(in the rows, 128 means zero)
Known rows, with every step that occurs
P, W, R: [118 138 157 104 126 145 111 143 177 142 129 156 123 129 133 111 133 117
 101 116 144 154 125 121 145 105  93 105 136  61  85 133 131 151 110 121
  96 124 135 147 186 119 160 103 164]
R, W, X, T: [170  83  87 146 133 113 114 151  90 122 125 126 145  94 147 151 146 150
 123 133 148 143 151 128 136 147 144 156 109 145 169 112 136 144 155 120
 164 146 123 112  63 144  71 123 110]
H, P, W, R, B: [ 71 153 132  84 121 184 140 166 127 170 129 166 127 129 124  83 113 128
  91 184 150 166 128  99 157  99  55  50 174  86  83 158 178 170 164 176
 110 144 144 121 145  84 124 113 157]
V, R: [ 70 121 198 124 123 150 132 111 150 140 104 124  99 166 120  96 137 103
 134  90 116 153 120 154 121 164 135 158 133  77 157 127 121 118 126 132
  86 126 113 166 145  96 134 112 141]
J, T, R, B: [ 84 160 115 134 141 187 126 103 132 131 139  68 148 182 136 108 108 126
 150 141 148 133 169 145 123  97 131 120 150 140 121 107 112 102 165 132
 134 116 146 135 128  81 148 180 106]
V, R, W, X, T: [131 107 105 131 105 127 129 163 116 128 108 126 152 126 138 125 135 139
 128 113 134 157 143 160 138 158 163 161  84 112 183 115 168 136 170 124
 181 152 102 120  62 124  84 123 110]
H, P, W, R, B, F: [ 59 202 130  63 103 178 153 165 131 169  92 165 130 121 151  72 134  81
 115 166 164 153 126 102 136 107  66  44 172 105  33 193 165 136 102 178
  98 148 115 128 140  86 171 105 148]
X, T, R: [124 114 112 138 131 117  81  98 120 110 193 121 144 155 128 117 112 119
 162 117 130 155 118 135 144 139 146 169  73 133 132  99 127 119 117  85
 120 115 107 120 100  99 164 157 131]
X, T, P, H: [186 133 111  95 122 125  87 112 119  72 138 129  51 161 139 106 120 111
 125 111 115 109  21 147 154 157 145 127 130 152 141 163 105 126 106 111
 124  70 152 120 154 130  74 117 123]
P, H: [150 101 148 110 160 141 108  83 118 110 104 134  96 150 110 103 127 101
 123 129 107 136 105 154  97 150 116 152 172  99 150 144 109 143 120 142
  86  57 143 127 203 133  77 106 129]
F, V: [132 112 178 101 153 120 130 101 143 138 122 139 124 140 106 140 123 128
 151 120  88 129 147 132 109 172  97 161 162 119 138 119 106 144  67 150
  53  90 100 143 168 144  80 105 132]
V, F: [ 90 113 157 137 150 140 101  85 141 139 111 102 110 146 142  88 155  94
 120 133 138 145  89 134 107 144  81 162 157  91 116 136 115 121 112 163
  90 114 143 182 117 125 174 115 106]
X, T, R, B: [ 82 140  86 130 135 169 100 104 102 143 181 106 149 142 107 117 102 132
 174 122 149 159 140 148 163 109 130 138 107 142 132 127 159 133 151 111
 136 117 114 120  53  99 133 158 120]
W, X, T: [158  99 117 149 132 105 126 119  80 103 135 123 151 125 120 160 146 154
 125 140 136 149 132 104 132 171 155 160 117 138 168 115 133 141 104 133
 128 134  88 123  99 164 112 127 137]
F, V, R, B: [ 43 166 164  58 133 169 170 114 140 173  88 111 121 164 101 114 107 108
 183 106  71 135 147 169 114 153  84 118 175 109 143 137 170 159 140 168
  93 100 102 148 121 112  67 100 123]
X, T, Z, W: [121 114 139 177 123 122 121 107 131 107 187  93 151  92 119 153 101 172
 133  83 126  85 107 113 136 112 165 133 104 181 139 120 105 124 117  74
 159  95 173 111 132 132 123 107 137]
H, P, W, X, T, Z: [154  86 132 167 122  77 169 144  81 137 174 142 172 130 109 144 116 154
  47 202 113 107 108  47 168 112 120  47 107 167 124 115 129 129 130 170
 130 186  94 100 161 123 157 125 160]
P, W, X, T: [159  93 129 167 150  91 137 121  91 123 135 131 141 118 141 136 152 158
 124 163 124 141 126 103 170 124 141 101 100 104 134 110 124 159 120 134
 140 144 101 131 119 134 115 120 150]
Z, W, X, T: [163 105 111 180 102 107 102 122  69  92 124 107 138  86 154 159 154 176
 134 150 145 139 135 105 115 148 174 170 122 177 159 114 124 157 120  68
 159 111 136  95  98 180  97 127 143]
T, Z, W, X: [148  88 161 200 121  97 152 103 121 122 114 110 142  81  89 174 135 177
  93 136  97  84 155 100  84 108 152 126 152 166 159 124 110 122 132 125
 124 137 155 103 177 164 152 125 137]
F, V, R, W, X: [134 105 146 107 132 100 151 160 137 160  51 148 145 123 106 137 132 114
 133 131  76 149 183 154  98 165 111 161 138 107 187 127 139 149 164 176
 125 131  84 121 125 157  63 113 103]
R, W, X, T, P, H: [247 109  65 110 126  89 105 137 109  91  88 160  71 123 134 153 139 126
  97 137 121 111  75 141 134 147 141 117 138 157 167 159 110 113 165 130
 159 101 158  89 104 167  47 127 105]
T, R: [105 107 136 138 127 138  88  88 137 121 157 131 110 158 116 107 116 105
 141 145 128 153 161 137 129 127 136 170 110 110 136 112 108 133 120 128
  92 110 122 146 143  86 177 170 121]
X, T, Z: [125 107 130 142 148 119 140 107 131 125 185 107 162 131  99 156  94 147
 105  81 125  94  89 115 147 125 136 123 109 138 140 125 122  99  96 118
 104 130 132 146 134 124 139 106 142]
Z, W, R, B: [ 78 170 129 105  87 201 106 138 158 145 113 131 131  83 117 127 132 142
 143 103 139 147 154 144 108 109 108 125 168 126 123 164 163 172 155  97
 134  93 180 122 122 138 120 102 130]
V, R, W, X, T, Z: [126 107 121 148 119 103 156 159 132 146 123 114 175 121 107 154 106 134
  92  87 107 104 129 136 124 118 146 122  87 130 178 119 145 100 186 149
 175 169 113 115  84 129 113 117 121]
J, W: [122 109 176 153 174 154 153  94 138 118 148 133 113 133 124 107 149 138
 179 132 113 100 112 127  75 135  89 151 132  94 122 125 125 125  90 123
 104 126 144 166 191 124 131 106 142]

Rows
[ 16 192 174  77 133 187 179 101 138 163  71  94 104 134 132  81 126  79
 161  82 133 147 133 160 105 155 142 123 162 118  92 172 160 107 107 155
  97 123 105 154  93  69 145  94 114] -> V, R, B, F
[123 160 150  91 104 132 109 154 197 155 128 184  39 144 132 111 134  88
  97 128 124 130  69 128 161 101  95  72 137  61  64 154 114 122 125 123
 115 129 166 157 180 120 178 107 146] -> T, P, W, R
[154  95 128 163 108  89 136 145  46 122 146 152 145 134 144 105 145 150
  96 210 131 149 115  70 169 148 121  88 120 140 127 116 140 173 119 160
 128 170  73 106 128 126 114 124 155] -> H, P, W, X, T
[ 96 129 162  80 135 141 135 152 173 161  84 143 128 137 119 110 120 119
 156 104  86 133 152 180 110 164  99 166 126  94 167 130 136 139 144 146
 111 106 115 137 146 128  58 107  91] -> F, V, R, W
[ 84 176 155  42 138 136 146 161 173 156  47 129 136 122 150  99 117  69
 166  89 111 135 154 175  96 175 117 153 134 102 116 154 107 105  89 154
 107 107  95 136 133 110  97  92  89] -> B, F, V, R, W
[151  83 158 194 114 117 114 112 112 105  94 118 110  90 132 153 169 171
 122 159 118 133 157 110  92 137 151 168 154 151 156 120 112 158 130 101
 124 119 148 117 144 162 117 124 129] -> Z, W, X
[ 88 175 105 112  87 181 122 155 153 131 172 109 176  80 106 169  76 177
 124  62 149 101 118 123 141  81 120  96 126 172 126 162 172 136 156  78
 168 116 177 102 111 152 130 103 159] -> X, T, Z, W, R, B
[ 72 217 131   4 122 163 140 146 165 163  71 147 157 110 124 138  91  91
 165  86 124 137 163 143  90 151  85 123 187 116  75 169 156 111  60 157
  62 112  83 128 127 143 119  93 132] -> W, R, B, F, V
[152  79  99 164 127 102  95 123 130 132 101 147 129 111 111 130 138 119
 115 175 146 149 204 144 106 104 138 167 102 110 171 117 117 118 175 140
 141 144 124 111 109 115 160 175  91] -> T, R, W, X
[176  58 117 153 150 124 133 138 121 143  90 150 122  96 118 152 168 122
 106 154 138 150 180 139 104 127 130 160 147 110 168 127 128 143 158 158
 133 147 140 116 108 155  96 125 106] -> R, W, X
[170 107  92 186 132  67 111 127 102 122 158 134 143 139 127 128 126 140
 130 178 143 152 146 106 171  95 131 118  63 115 134  89 143 141 131 114
 153 151  86 116 115 110 177 164 148] -> P, W, X, T, R
[ 69 169 146  52 169 157 172 107 132 162  65 116 130 110 127 122 112 100
 181 118 116 126 162 135  95 154 103 126 199 147  79 165 130 123  61 174
  66  92 107 148 118 123  93 101 118] -> R, B, F, V
[161  84 121 158 143  80 169 109  94 120 160 110 169 118  91 187 103 153
  81 115 119  94 121  94 123 135 154 119 117 158 167 116 122  98 113 149
 117 151 111 112 114 158 136 132 154] -> W, X, T, Z
[125 156 118 131  87 136  94 153 166  93 195 127 171  84 130 170  85 171
 110  64 137 104 109 116 136 106 137 123  94 164 136 137 129 127 119  61
 151 117 165 103 158 155 152 108 165] -> X, T, Z, W, R
[ 84 227 120  65 147 151 159 105 148 133  99  77 181 176 149 112  89 100
 182 121 115 124 187 127 104 141 126 135 169 162  67 126  97  74  88 153
 101 101 105 124 142 112 144 179  98] -> J, T, R, B, F, V
[166 110 106 151 109  77  87 115  85  93 153 126 153 131 127 147 120 121
 129 150 134 148 161 123 144 139 173 169  76 147 172  89 141 120 120 121
 128 134  75 100  92 139 166 182 140] -> W, X, T, R
[122 140 153  99 143 167 124 127 172 112 155 171 137 114 127 125 130 121
 154 104 129 103 117 132  73 120  79 141 134  74 114 127 149 131  99 117
 101 120 136 159 201 147 171 117 159] -> J, W, R
[191  97  71 135 115 108 123 166 108 111 113 157  74 110 149 148 160 127
  99 129 156 112  95 131 164 141 159 128 121 153 152 134 115 116 159 123
 173 143 159 120  59 156  90 131  90] -> R, W, X, T, P
[163 133 113 117  96 111 124 170 128 131  93 149  74 142 142 130 150  96
  97 103 130 127  88 158 146 164 171 134  90 148 168 130 142 106 177 127
 192 175 133 132  66 135 102 124 102] -> V, R, W, X, T, P
[144 136 125 133 141 121 136 136 143 123 155 126  54 147 145  99 147 126
 128 123 137 126  43 120 196 114 127  82 117 119  78 123  99 142 122 106
 148 134 164 161 129 117 132 118 139] -> X, T, P, W
[177 105 128 180 163  86 197 108 112 102 186 116 182 102 109 188 130 166
 135 128  98  52 103  81  87 111 121 124  87 145 150  90 133  81 105 127
 138 163 108 121 163 166 157 124 167] -> J, W, X, T, Z
[167 121  97 175 130 106  99 128 137 115 107 116 176 156 145 127 133 132
  95 169 147 138 207 136 112 109 152 155 120 129 142  77  94  97 191 131
 162 147 134 106 145 129 138 196  86] -> J, T, R, W, X
[112 124 177 144 155 128 165  94 154 105 149  70 179 166 120 149  99 144
  80  95 122  81 131 113 126 116 146 112 160 133 108  98  63  76 133 143
 104 133 166 151 201 127 137 129 130] -> J, T, Z
[155  96 148 168 162 123 165 102 113 112 119 152 122 114 126 143 168 139
 152 164 105  93 139 100  48 125 116 142 134  99 147 102 131 122  93 139
 107 137 111 134 180 154 147 127 148] -> J, W, X
[190 124 118 166  85 101 109 132  94  99 133 139  68 102 159 149 155 152
 114 131 136 108  74 114 132 150 171 149 113 199 143 136 117 136 133  58
 177 124 161 107  99 179 115 138 127] -> Z, W, X, T, P
[171 121 106 194  85 102  73 110  93  88 160 121 152 101 137 138 128 156
 143 161 143 139 165 118 123 121 183 167  76 182 153  98 121 148 126  58
 168 111 101  81  96 153 165 184 121] -> Z, W, X, T, R
[137 105  61 136 135 131  75 144 134 125 178 121 151 129 125 102 105 127
 159 117 169 157 153 161 168 110 138 165  53 130 146 107 123 124 158  95
 163 125 136 110  71  98 123 165  87] -> X, T, R, W
[140 170 113  85 103 120  94 167 175 122 170 176  75 142 149 120 125 122
 113 107 152 120  39 128 184 105 107  82 102  91  67 142 121 123 111  91
 142 137 151 144 135 131 162 118 152] -> X, T, P, W, R
[172  98 150 162 138  87 156 127 125 144  92 164  32 142 125 131 172 101
  79 188 117 100  90 106 139 113 118  83 161 116 105 135 105 130 121 157
 120 161 142 140 171 140 151 132 144] -> T, P, W, X
[ 73 198 124 110 144 165 139  95 130 133 109  64 157 173 156  89 112  89
 159 118 154 130 174 138 110 111 160 126 146 146  63 127 100  65 116 139
 119 125 128 141 121  79 182 168  87] -> J, T, R, B, F
[128 129  69 162 143 106 134 115  97 158 141 121 135 133 124 130 115 148
 149 181 139 152 152 122 170  72 113  77 102 125 128 106 177 152 162 138
 170 155  96 116  77 109 146 164 147] -> P, W, X, T, R, B
[109 211 113  82 121 174 157 157 198 155 118 131  96 172 161 115 128 117
 105 135 154 112  79 133 169  76  91  39 182  99  46 145 117 109 181 130
 148 147 199 165 171 106 138 131 130] -> J, T, P, W, R, B
